Every row comes from one small tree of marks. The marks that hang from a mark follow it in brackets, in alphabetical order. Every link used is in the known rows. Which tree was each row made from?
Known rows:
M{F}: 1,2,2,5,-8,-4,-1,6,8,0,12,-5,0,12,0,10,1,3,2,10,8,5,-3,2,-8,1,0,5,-9,9,6,-2,-2,-5,8,-3,4,2,2,0,-9,-6,-7,-11,6,4,-7,-5,-5,-6,4,0,-8,0,-2,-1,2
W{F{P{H{S}}}}: 10,24,-8,-2,-12,-10,-18,3,7,-3,-4,-7,13,21,-8,7,8,-7,-12,-4,-9,23,0,0,-7,-10,3,-20,-3,15,6,6,10,-7,5,16,15,8,0,5,6,-15,-6,-16,-10,16,-10,8,4,-2,-4,24,2,3,3,-4,6
J{T{Y{H{P}}}}: 6,-12,1,-3,3,3,-5,8,5,1,-19,10,-1,-23,4,0,11,5,-17,20,6,2,8,-2,5,-8,5,3,14,-10,0,-7,-3,0,7,-6,7,5,-4,3,-15,1,15,5,-7,12,-2,-8,-2,-16,-17,9,10,14,9,-13,-3
F{P{H{S}}}: 14,19,-11,-2,-9,4,-5,-2,5,3,-8,-12,15,14,-5,-1,4,-9,-14,-5,-2,20,0,11,5,-4,-3,-12,-1,12,0,2,12,-6,13,14,13,4,2,4,11,-8,1,-8,-5,-2,-1,16,3,-6,-7,14,-1,-5,8,-9,-1
W{F{P{H}}}: 9,23,-8,-3,-9,-8,-17,0,5,0,-3,-9,14,17,-8,7,7,-6,-7,-6,-6,22,1,-7,-6,-11,0,-16,-4,7,7,3,7,-5,-3,13,14,10,1,2,6,-13,-7,-15,-10,14,-10,0,2,0,-2,17,5,8,1,-9,4
P{F H{S Y}}: 21,15,1,-3,5,-7,-7,9,1,-7,-4,7,13,16,-13,-9,-5,19,-12,-3,0,5,6,8,12,20,-1,-15,1,2,10,-9,20,4,25,3,16,0,7,7,5,-6,-11,-23,1,11,-6,22,3,-5,-20,22,-2,6,8,-3,-13
F{P{H}}: 8,16,-11,-7,-6,7,-7,-7,3,6,-7,-16,16,9,-6,1,0,-7,-10,-3,0,18,2,3,7,-4,-1,-8,-1,5,2,-2,11,-8,5,8,10,6,3,-2,12,-8,0,-4,-6,-3,-2,5,1,-1,-5,5,1,0,6,-16,-2
H{M P}: 1,1,-3,4,-1,-5,0,14,6,-7,1,1,7,2,0,0,4,-6,-9,10,-1,9,14,-10,-9,4,7,-18,-1,11,7,-7,8,8,1,2,7,8,-1,-16,-18,6,12,6,-13,15,-12,13,-4,-12,-1,8,-1,21,5,-8,15
F{P{H{M Y}}}: 11,19,-17,-5,-5,1,-7,-2,1,6,0,-11,17,11,-8,-10,-4,-4,-10,-7,1,17,8,-3,1,4,12,-12,2,8,1,-1,14,-10,12,4,10,4,6,0,-6,-14,5,4,-11,8,-5,11,2,-1,-7,7,2,6,8,-18,5
J{T}: 5,-8,-4,-6,8,1,-3,1,0,0,-8,6,-3,-12,4,4,5,0,-6,11,3,-2,-8,-2,7,-10,-1,5,8,-4,-5,-6,-4,-3,7,6,1,-4,-3,4,-15,-7,14,0,-3,1,5,-11,-3,-5,-9,-5,6,8,1,2,-3
P{F}: 11,-1,8,0,3,-12,-6,1,2,-1,-2,1,10,1,-7,-5,1,4,2,6,4,-5,-3,0,6,9,-9,0,-5,-12,10,-6,2,8,1,1,-1,-3,-4,1,4,2,-14,-10,-4,4,-8,5,-5,-3,-11,7,0,0,1,3,-14
Y{H{M{F} P} T}: 3,-12,18,6,9,-19,-8,9,17,4,15,10,2,-15,-11,-6,3,2,-10,18,14,14,15,1,-8,-13,11,-11,-12,11,17,-15,5,7,10,-10,9,14,1,-9,-7,6,-4,-13,-1,7,-10,19,-6,-24,-7,10,-1,15,2,-7,24
Y{T}: 8,-5,6,4,12,-7,-4,-5,3,3,6,5,-5,-6,-3,-12,-9,7,1,7,9,-5,-3,-2,4,-9,7,4,-6,-6,-2,-4,2,9,1,-9,1,-2,8,7,6,2,-1,-15,-2,3,5,9,2,-5,-2,1,1,-4,3,0,7
Y{H{M P} T{J}}: 8,-14,28,4,6,-16,-23,-1,12,-6,-3,11,2,-29,-2,-5,4,-1,-14,13,18,14,14,4,-1,-15,15,-16,-8,6,11,-16,5,11,5,-7,1,10,5,-2,10,1,-6,-10,-5,14,-2,25,-2,-24,-7,11,-1,13,8,-17,18
Q{D H}: 6,9,-5,-10,8,20,12,-8,-12,-5,-1,11,-3,0,-14,2,-4,-6,8,-15,13,0,-2,-4,7,2,-9,-1,18,4,-3,-12,-4,-3,9,-16,-8,-7,-3,9,10,6,16,-4,10,-16,3,-8,-7,1,-10,9,8,0,-17,-15,-3
F{P}: 9,12,-11,1,-7,4,1,-9,0,8,-3,-16,10,4,-1,-3,7,-9,-5,1,1,13,2,6,-1,-9,1,0,-3,3,-3,8,-5,-11,2,8,3,-4,-4,1,5,-4,2,7,-6,-5,-7,3,-5,-2,-2,2,2,-9,2,-6,-2
Y{H T}: 5,-15,19,2,14,-11,-8,-4,6,10,6,13,-3,-24,-15,-15,2,5,-2,5,12,5,9,7,1,-17,5,3,-8,-5,6,-10,0,5,5,-9,1,7,1,1,16,4,-8,-12,3,-4,3,12,0,-10,-10,3,3,-2,0,-3,12
T{J Y{H{P S}}}: 11,-3,16,4,-19,-4,-12,6,9,-13,-28,-1,0,-14,14,2,12,3,-24,12,13,11,15,7,-5,3,11,-11,6,0,6,4,1,8,6,-10,4,3,0,10,8,3,-6,-3,-7,21,1,14,4,-29,-10,29,-2,2,19,-21,-2
M{F H}: 4,-10,2,2,-6,-15,-2,14,6,-4,10,0,4,5,-2,8,-1,1,-2,13,-1,15,-11,4,-13,-3,3,5,10,9,11,-5,14,6,5,6,10,9,-2,1,-10,-11,-17,-6,19,0,-10,5,-10,-4,1,-6,-2,-5,-3,0,2
Q{D}: 7,13,1,-5,0,6,3,-10,-9,-3,-2,1,-9,3,-1,7,-3,-7,7,-4,0,-1,-4,4,4,-4,-4,-2,12,-6,-4,-6,-6,-3,5,-10,-9,-1,-1,4,4,3,12,-5,0,-10,-5,-3,-4,-3,-6,11,3,-5,-13,-4,4
W{F}: 1,9,1,1,-4,-13,-13,6,3,-6,3,3,1,9,-5,7,4,-1,1,-1,-8,6,0,-10,-12,-6,3,-10,-5,6,8,4,1,2,-6,4,7,4,-1,1,-4,-9,-7,-12,-7,16,-9,-2,2,1,4,16,4,7,-2,2,5
H{M S{K} Y{T}}: 18,1,-18,15,6,-17,-12,6,1,-5,15,15,-11,-7,0,-23,-12,12,-9,8,-10,-3,12,0,-8,-1,20,-16,1,9,-1,7,13,2,28,5,10,-4,20,14,-17,-7,16,-5,-2,15,0,39,6,-10,-6,7,1,1,11,3,16
H{P Y}: 1,15,-7,4,6,11,8,4,-8,-9,-2,2,-1,5,5,-6,-8,11,-9,9,-3,8,23,7,-14,8,18,-10,5,2,1,1,-3,-6,17,0,15,-6,2,-3,-18,9,13,9,-5,6,-15,9,-2,-7,-4,13,-5,16,11,-2,5
H{P S Y{T}}: 14,12,-3,10,11,0,7,7,-2,-10,0,7,-6,4,7,-15,-8,15,-17,15,-1,10,25,20,-11,1,21,-14,2,8,-3,5,2,2,29,0,26,-11,11,7,-10,10,15,-11,-2,9,-13,33,6,-18,-13,26,-10,1,20,3,8
J{T{Y{H}}}: 7,-15,-1,-5,2,-2,-7,4,4,2,-15,10,-1,-23,2,-4,11,6,-12,14,5,-4,2,-7,6,-9,2,7,13,-13,-2,-7,-2,2,6,-7,1,4,-3,7,-11,-6,9,5,-3,9,4,-13,2,-13,-14,3,15,7,6,-9,-4
T{J}: 4,-1,12,0,-8,-1,-18,-7,-1,-10,-15,-5,-2,-7,10,7,-1,-2,-5,2,8,0,-4,3,4,3,4,-3,1,3,-1,-2,-2,1,-1,1,-8,-4,2,10,10,-6,-7,-3,-3,11,4,1,-1,-6,1,6,-4,-3,6,-9,-3
Q{H{P}}: -5,5,-2,2,8,22,14,3,-2,-4,-4,8,6,-2,-9,2,2,2,-7,-5,15,11,9,-5,-2,7,-4,-4,7,13,6,-9,-1,-1,7,-2,3,-6,-5,-3,0,15,11,2,0,-3,0,-4,-8,1,-6,5,2,16,1,-13,-1
T{Y{H}}: 3,-11,5,-1,-7,-4,-2,3,6,4,-10,5,1,-11,0,-11,6,7,-6,5,5,0,12,-3,-1,2,4,2,7,-10,7,3,2,4,-4,-21,1,8,-2,4,5,2,-4,6,-2,9,2,1,7,-11,-10,9,6,0,5,-16,-4
K{S}: -2,2,0,18,5,0,-1,5,-8,6,0,11,-4,2,5,-5,11,1,-8,6,0,-3,-3,-2,14,9,10,3,-1,6,-10,-6,11,2,4,4,2,3,-2,-1,-4,2,5,-1,8,1,-3,6,1,-5,10,-10,-5,-2,3,7,-3
M{F H{P}}: 3,-5,3,4,-5,-10,0,17,8,-11,4,-1,6,4,1,11,3,-1,-9,22,-1,23,-1,7,-17,1,6,-2,9,10,11,-9,14,8,9,9,16,11,-5,-7,-16,-1,-10,-4,15,4,-19,7,-15,-12,-1,2,-3,7,2,-4,8

Write each row's tree:
13,6,-11,9,-16,-20,1,14,16,3,14,-9,9,17,1,4,14,-12,-13,4,0,16,3,4,-3,-2,4,-12,-7,29,6,5,9,-2,16,9,11,4,2,2,-13,-16,-1,-11,0,13,-7,24,0,-19,-6,12,-8,-6,6,3,12 : H{M{F{P}} S}
12,-10,17,3,10,-15,-4,1,10,7,4,17,-5,-17,-10,-13,5,5,-13,6,7,8,10,17,2,-19,0,-3,-6,4,5,-6,3,6,11,-4,8,4,1,9,16,1,-6,-15,4,-3,5,26,6,-17,-16,12,1,-9,1,2,11 : Y{H{S} T}
5,20,-6,-4,13,29,21,-5,-16,-10,-1,12,-5,4,-10,-4,-10,7,3,-8,12,5,17,2,-5,9,3,-8,22,7,-1,-11,-8,-10,24,-16,3,-11,-1,6,-4,16,25,3,6,-9,-9,-1,-12,-2,-13,19,3,13,-9,-17,1 : Q{D H{P Y}}
21,-7,1,1,4,-13,-9,10,-2,-13,-3,11,-6,-7,4,-15,-8,11,-15,10,-1,11,1,18,-8,-1,19,-1,18,5,-6,0,21,11,19,5,13,-3,6,23,2,-12,-9,-9,18,8,-2,33,6,-9,-14,9,2,-14,11,-3,5 : M{H{S Y{T{J}}}}
11,16,-7,4,-3,-1,-7,-1,7,7,11,-14,9,16,-5,0,-8,8,-4,6,8,18,1,3,-6,-2,12,0,-8,10,4,-2,4,-12,19,-3,15,0,8,4,-2,-10,-6,-14,3,2,-7,1,-4,-8,0,5,-6,-2,6,-9,3 : M{F{P{H{Y{T}}}}}
9,-10,4,-2,3,-2,-6,9,5,0,-18,10,5,-21,1,0,11,7,-17,19,10,2,7,-1,7,-4,0,4,9,-17,6,-9,-1,7,6,-4,4,2,-5,0,-13,1,9,0,-9,12,-5,-7,-5,-18,-20,11,10,15,8,-11,-10 : J{T{Y{H{P{F}}}}}
14,0,2,-1,6,-7,-1,12,-7,-13,-4,9,9,-2,-3,-12,-6,6,-10,17,-5,12,7,10,-12,11,10,-6,17,-6,8,-6,18,11,10,8,16,0,-2,0,-12,4,-7,3,7,3,-20,22,-8,-5,-14,10,0,7,6,-7,-5 : M{H{P{F} Y}}
17,26,-16,-2,-6,5,-3,-3,1,4,-6,-12,13,19,-5,-7,-1,1,-15,-6,-3,19,8,12,2,2,6,-10,3,11,-3,4,13,-11,23,9,16,-1,7,9,4,-10,4,-5,-3,1,-4,17,5,-4,-12,12,-3,-4,11,-12,-1 : F{P{H{S Y}}}
22,9,12,-5,12,-8,-23,-2,0,-9,-7,7,12,4,-11,-12,-15,21,-5,1,12,0,2,-2,14,16,8,-11,0,-11,8,-15,17,10,15,-7,8,-3,13,11,11,-5,-16,-27,-4,15,0,13,0,-3,-17,15,-1,7,8,-16,-11 : P{F H{Y{T{J}}}}
15,29,-14,-1,-9,-8,-15,4,1,-2,1,-5,11,22,-7,1,3,0,-11,-6,-9,24,6,2,-8,-6,10,-19,-4,15,5,9,9,-8,11,13,21,4,5,9,-1,-18,-3,-15,-9,19,-15,11,6,-2,-3,25,3,5,7,-6,3 : W{F{P{H{S Y}}}}
14,8,-24,13,-18,-19,-12,9,12,-1,13,-7,0,5,2,3,8,-10,-8,7,-8,9,1,2,-10,-7,2,-17,-6,25,9,6,9,-9,22,22,12,7,10,3,-18,-12,8,-5,-2,8,-8,23,-4,-12,4,5,-5,1,4,4,10 : H{M{F{P}} S{K}}
14,-9,7,5,2,-15,-11,9,2,-10,10,5,-4,0,4,-5,-13,14,-6,18,9,12,-7,7,-15,0,20,6,9,4,3,-3,13,9,18,-5,10,-1,8,18,-7,-13,-18,-12,21,11,-8,12,-6,-10,-3,-2,-5,-9,3,-8,7 : M{F H{Y{T{J}}}}
10,-13,-1,-3,1,-4,-4,8,6,3,-17,12,-5,-19,3,-4,15,4,-18,12,4,-2,1,2,9,-8,3,7,12,-8,-2,-4,1,3,12,-4,6,1,-2,10,-13,-7,11,1,-3,9,6,-2,3,-17,-19,9,12,3,7,-7,-3 : J{T{Y{H{S}}}}
3,-5,5,2,-9,-17,-6,5,14,11,13,-2,10,-6,-11,-3,12,-11,-6,4,6,16,9,0,-8,-10,1,-5,-9,13,16,-6,2,-9,7,1,0,13,-7,-8,-4,-11,-9,-1,2,1,-9,7,-8,-15,-8,1,2,3,-3,-5,13 : Y{H{M{F{P}}}}
8,3,-7,7,10,-6,-1,10,1,-5,11,10,1,-1,-1,-20,-15,10,-9,15,3,7,19,-6,-13,6,29,-15,2,3,2,-5,10,5,14,-11,16,1,12,-4,-24,5,17,1,-10,21,-12,23,2,-15,-8,14,-2,20,15,-10,17 : H{M P Y{T}}
8,6,-14,13,-4,-9,-6,17,7,-14,-1,7,-4,-6,7,-1,8,-10,-15,11,-14,7,16,2,-12,1,5,-26,4,20,9,1,9,5,19,24,14,8,7,-7,-19,8,20,2,-9,13,-9,32,0,-17,-4,15,-3,19,12,0,15 : H{M P S{K}}
19,16,1,11,4,-5,7,11,-3,-13,-5,6,4,11,5,-10,1,11,-18,12,-5,11,26,21,-9,16,6,-17,2,3,5,2,3,-1,26,10,21,-13,2,2,-15,8,4,-8,-4,11,-21,28,1,-16,-19,31,-10,8,14,5,-8 : H{P{F} S Y}
10,22,-12,-1,-12,-17,-19,9,9,-1,1,-5,15,20,-8,3,11,-10,-10,-5,-8,23,2,-8,-6,-6,5,-24,-4,20,8,3,15,-1,1,15,14,11,5,4,1,-20,-4,-16,-12,20,-8,12,5,-3,-6,23,4,9,4,-6,10 : W{F{P{H{M S}}}}
15,24,-9,-1,-1,-10,-20,-4,1,0,0,-3,8,17,-10,-6,-5,6,-5,-1,-2,19,5,-8,-10,-11,15,-15,-4,7,3,4,9,-5,4,6,15,5,7,8,3,-13,-7,-17,-9,17,-13,7,5,1,-4,19,4,7,5,-10,8 : W{F{P{H{Y{T}}}}}
15,3,10,10,3,-8,-8,6,2,-8,-8,11,2,-19,-8,-3,11,-4,-16,13,-6,11,22,20,-8,-10,-12,-15,-4,3,18,-5,3,0,20,20,13,7,-6,-7,4,13,-3,-7,-2,0,-16,26,-8,-18,-11,19,-3,13,3,2,-1 : Y{H{P{F} S{K}}}
21,7,-2,-1,2,-9,-20,7,3,-11,-9,8,10,4,-11,2,1,7,-8,-2,-5,-2,-1,6,12,10,-15,-16,0,-1,15,-11,20,7,17,18,10,7,7,1,11,0,-9,-25,-1,5,-2,22,0,-2,-13,14,-1,7,7,-3,-13 : P{F H{S{K}}}
9,10,-10,-1,-1,0,-14,7,2,-9,-10,2,-1,2,-5,1,-2,2,-10,-7,-8,3,-1,3,7,3,-6,-17,2,11,5,-7,18,3,19,16,14,9,10,4,7,-3,5,-17,2,1,7,15,6,1,-5,7,-2,8,8,-5,1 : P{H{S{K}}}
16,9,6,10,1,-8,6,13,4,-13,-11,2,8,7,0,2,13,0,-19,13,-3,9,14,20,-2,7,-8,-18,-3,6,7,-4,4,8,14,15,16,-4,-3,-5,-2,13,2,-14,-7,6,-15,26,-2,-18,-15,31,-10,5,10,6,-6 : H{P{F} S}
5,-11,16,-1,-16,-3,-21,-4,6,-6,-25,-4,-1,-19,9,-1,4,7,-13,6,14,1,7,-1,2,3,12,0,8,-8,4,2,0,5,-3,-17,-10,5,4,15,14,-5,-13,1,-2,19,5,-1,4,-19,-8,12,2,-2,11,-24,-6 : T{J Y{H}}
2,7,-12,4,2,-1,1,13,-1,-8,7,5,3,7,3,-12,-9,5,-9,9,-3,8,25,-7,-12,13,21,-18,5,10,0,-1,6,0,13,-2,12,2,5,-6,-31,5,16,10,-8,17,-15,16,-2,-9,-6,14,-2,22,12,-6,12 : H{M P Y}
18,-4,7,5,14,-12,-3,9,-7,-11,-3,13,8,-7,-3,-19,-11,13,-10,22,0,11,7,9,-10,7,12,-6,13,-11,8,-8,18,17,11,2,17,-2,3,5,-9,5,-8,-5,8,5,-18,28,-6,-8,-16,13,1,5,8,-6,1 : M{H{P{F} Y{T}}}
17,3,-8,7,-15,-16,0,12,9,-2,5,-10,8,12,2,5,11,-10,-15,15,-4,29,-8,20,-14,-7,2,0,6,18,5,3,13,-1,16,19,18,4,-4,8,-3,-16,-12,-9,20,-2,-15,21,-7,-12,-5,5,-6,-19,5,0,4 : M{F{P} H{S}}
